Every row comes from one small tree of marks. The marks that hang from a mark follow it in brackets, in the order of their numbers. Every link used is in the known rows. Which tree was each row made from?
In the rows, zero is written as 128.
Known rows
q769(q504(q648(q592) q731)): [ 88 147 107 145 131  92 156 125 141 133 159 149 166 178 146 177  68 103
  99 142 164]
q648(q504 q592 q793): [107 143 135 137 173 111 178 124 134 128 187 168 121 144 150 170  62  84
 110 132 143]
q793(q648(q592)): [121 134 111 136 163 115 167 135 121 147 146 145 139 153 135 137  49  78
  82 142 164]
q963(q648(q504 q592(q3) q793)): [ 88 141 134 124 180 122 169 127 128 143 189 152 136 161 165 181  52  79
 116 120 133]
q731(q504(q592(q3) q648(q793))): [ 85 155 147 121 145 104 161 144 127 134 169 133 164 148 171 196  69  88
  98 124 140]
q963(q648(q504)): [ 98 108 116 148 158 112 146 144 129 132 160 162 161 153 157 176  89  82
 128 139 127]
q769(q504(q731)): [ 99 135 114 141 134  73 160 144 129 123 135 162 171 168 143 150  95  91
 123 127 151]
q592(q3 q504(q648 q731)): [ 97 141  92 145 144  75 157 152 139 142 138 152 183 149 143 158  87  79
 118 121 135]
q963(q648(q504(q592(q3)))): [ 81 125 123 125 150 115 147 156 124 148 154 157 172 152 145 185  72  83
 114 120 121]
q769(q504(q592 q648 q731)): [ 82 138 123 142 112  99 139 141 140 132 145 152 193 166 134 185  83  97
 102 141 163]
q793(q648): [124 123 114 144 157 108 159 146 118 141 133 147 153 147 142 130  76  72
  93 137 157]
q769(q504): [ 99 139 116 134 147  86 167 153 116 126 142 153 160 156 158 153  92  91
 110 119 133]
q469(q648(q592(q3 q504 q731) q793)): [109 147 125 111 178 109 197 139 126 142 187 133 154 139 122 153  37  77
  96 109 159]
q3(q592(q504(q648(q793) q731))): [104 140 124 143 141 101 159 117 149 127 161 157 181 141 141 172  82  79
 110 151 176]
q592(q3): [105 144 116 124 170  89 174 162 119 143 127 149 148 146 153 140  87  91
 107 104 124]
q963(q648): [101 116 123 132 163 120 147 147 128 138 140 147 170 152 154 167  84  88
 118 134 141]
q469(q648(q504)): [102 115 121 147 154 106 169 144 130 128 164 163 147 135 148 164  91  87
 101 116 135]
q963(q648(q504(q731) q592 q793)): [ 96 126 137 143 159 118 153 110 149 131 189 166 151 167 144 185  59  79
 131 148 166]
q731(q504): [108 129 119 136 147  75 169 152 119 121 139 152 149 145 168 163  89  90
 121 136 131]
q469(q648): [104 122 129 134 158 114 168 149 128 135 144 148 157 137 145 152  84  92
  89 113 150]
q731(q504(q648(q592 q793))): [100 149 138 135 157 107 171 118 134 124 186 138 140 156 178 195  56  94
  98 147 154]
q504(q592): [103 134 130 123 148 114 156 158 128 138 134 159 167 136 126 162  77  93
  99 129 144]
q963(q648(q592 q793)): [ 98 135 143 122 177 141 160 123 134 140 175 144 151 156 155 178  50  85
 108 136 160]
q592(q504 q731): [126 122  99 134 161  85 170 160 125 129 144 152 173 135 113 141  81  76
 131 143 142]

Write each row's tree
[101 140 108 134 152 104 167 133 127 133 169 128 164 171 133 173  61 104
  96 151 161]
q769(q504(q648(q592(q731))))
[ 81 161 103 133 139  80 165 135 134 143 153 141 160 186 153 172  65 103
  96 119 149]
q769(q504(q648(q592(q3)) q731))
[115 134 123 132 162 113 169 124 135 126 171 137 181 135 128 170  73  82
 108 157 174]
q3(q592(q504(q648(q793)) q731))
[ 73 154 120 122 134 101 154 159 120 145 147 136 179 161 153 181  76  98
  84 110 130]
q769(q504(q592(q3) q648))
[101 120 145 153 150 106 166 123 146 118 180 170 152 147 144 166  87  78
 114 125 168]
q469(q648(q504(q731) q793))
[101 112 152 129 160 137 147 134 135 128 187 149 178 150 117 190  65  77
 131 157 164]
q963(q648(q504(q592(q731)) q793))
[105 142 143 121 168 106 175 149 125 132 174 152 156 144 118 165  69  79
 119 126 147]
q648(q504(q592(q3 q731)) q793)
[111 155 133 112 174  84 197 136 118 129 175 129 134 163 148 161  48  90
 118 133 152]
q648(q592(q3 q731(q504)) q793)
[106 140 132 124 166 121 184 130 134 135 189 154 150 127 143 165  44  77
  91 116 158]
q469(q648(q592(q504) q793))
[119 136  95 124 168  75 181 166 118 138 138 144 170 139 120 134  77  78
 127 119 130]
q592(q3 q504 q731)
[110 124 114 137 141  89 166 129 125 121 147 126 169 156 145 180  84 106
 107 172 165]
q3(q592(q731(q504(q648))))
[ 74 161 143 127 131 100 152 138 136 135 164 142 184 170 149 183  74  88
  99 116 162]
q769(q504(q592(q3) q648(q793) q731))
[ 91 136 110 153 128  83 147 136 138 126 145 151 181 173 152 168  99  95
 110 137 156]
q769(q504(q648 q731))
[ 86 145 122 133 134 101 146 150 142 148 131 148 183 157 127 173  79  95
  99 125 156]
q504(q592(q3) q648 q731)
[105 141 120 110 183 114 175 138 125 146 182 132 167 154 130 165  37  73
 125 131 150]
q963(q648(q592(q3 q504 q731) q793))
[105 134 107 134 154  76 170 153 120 130 148 121 164 163 157 169  82  95
 116 140 137]
q592(q3 q731(q504(q648)))
[ 96 164 133 123 176 120 176 128 134 146 173 133 138 153 163 171  56  94
  85 117 148]
q504(q648(q592(q3) q793))
[104 140 138 123 180 114 196 128 129 134 198 141 131 152 130 164  49  86
  97 116 157]
q469(q648(q504 q592(q3 q731) q793))
[ 96 132 152 121 163 120 179 146 129 132 186 144 161 142 118 172  63  81
  99 113 157]
q469(q648(q504(q592(q3 q731)) q793))
[123 139 106 123 176 105 180 144 114 153 147 125 143 166 114 124  40  79
  90 137 167]
q793(q648(q592(q3 q731)))
[112 147 122 135 156  93 173 126 145 131 170 168 154 142 128 156  54  74
 122 137 165]
q648(q592(q504(q731)) q793)
[104 161 116 124 163  82 181 134 136 140 165 161 151 149 135 150  50  74
 121 113 151]
q648(q592(q3 q504(q731)) q793)
[108 138 101 149 150  84 170 131 128 148 155 162 134 172 130 140  53  73
 104 133 155]
q793(q648(q504(q731) q592(q3)))
[120 139 104 125 160  80 186 143 106 142 154 120 141 173 136 141  39  79
 100 147 159]
q793(q648(q592(q3 q731(q504))))
[113 139  97 137 145  81 169 138 141 137 146 172 161 148 120 152  59  82
 122 138 151]
q648(q592(q504(q731)))
[ 84 139 156 121 158 122 174 146 128 138 182 157 152 134 146 176  67  79
  89  96 141]
q469(q648(q504(q592(q3)) q793))
[104 132 118 124 157  93 170 161 124 139 151 154 161 146 108 161  75  88
 116 127 134]
q648(q504(q592(q3 q731)))
[111 128 141 118 182 138 164 122 134 136 181 131 158 162 127 172  46  86
 118 154 178]
q963(q648(q592(q731) q793))
[103 124 147 145 165 119 174 131 135 122 187 162 142 134 157 168  85  79
 101 115 147]
q469(q648(q504 q793))
[100 155 130 136 165  88 180 125 140 133 177 170 130 163 143 159  62  83
 122 120 149]
q648(q504(q731) q592(q3) q793)
[114 135 110 136 166 117 164 133 138 139 159 130 154 157 121 167  60 103
  96 156 166]
q504(q648(q592(q731)))
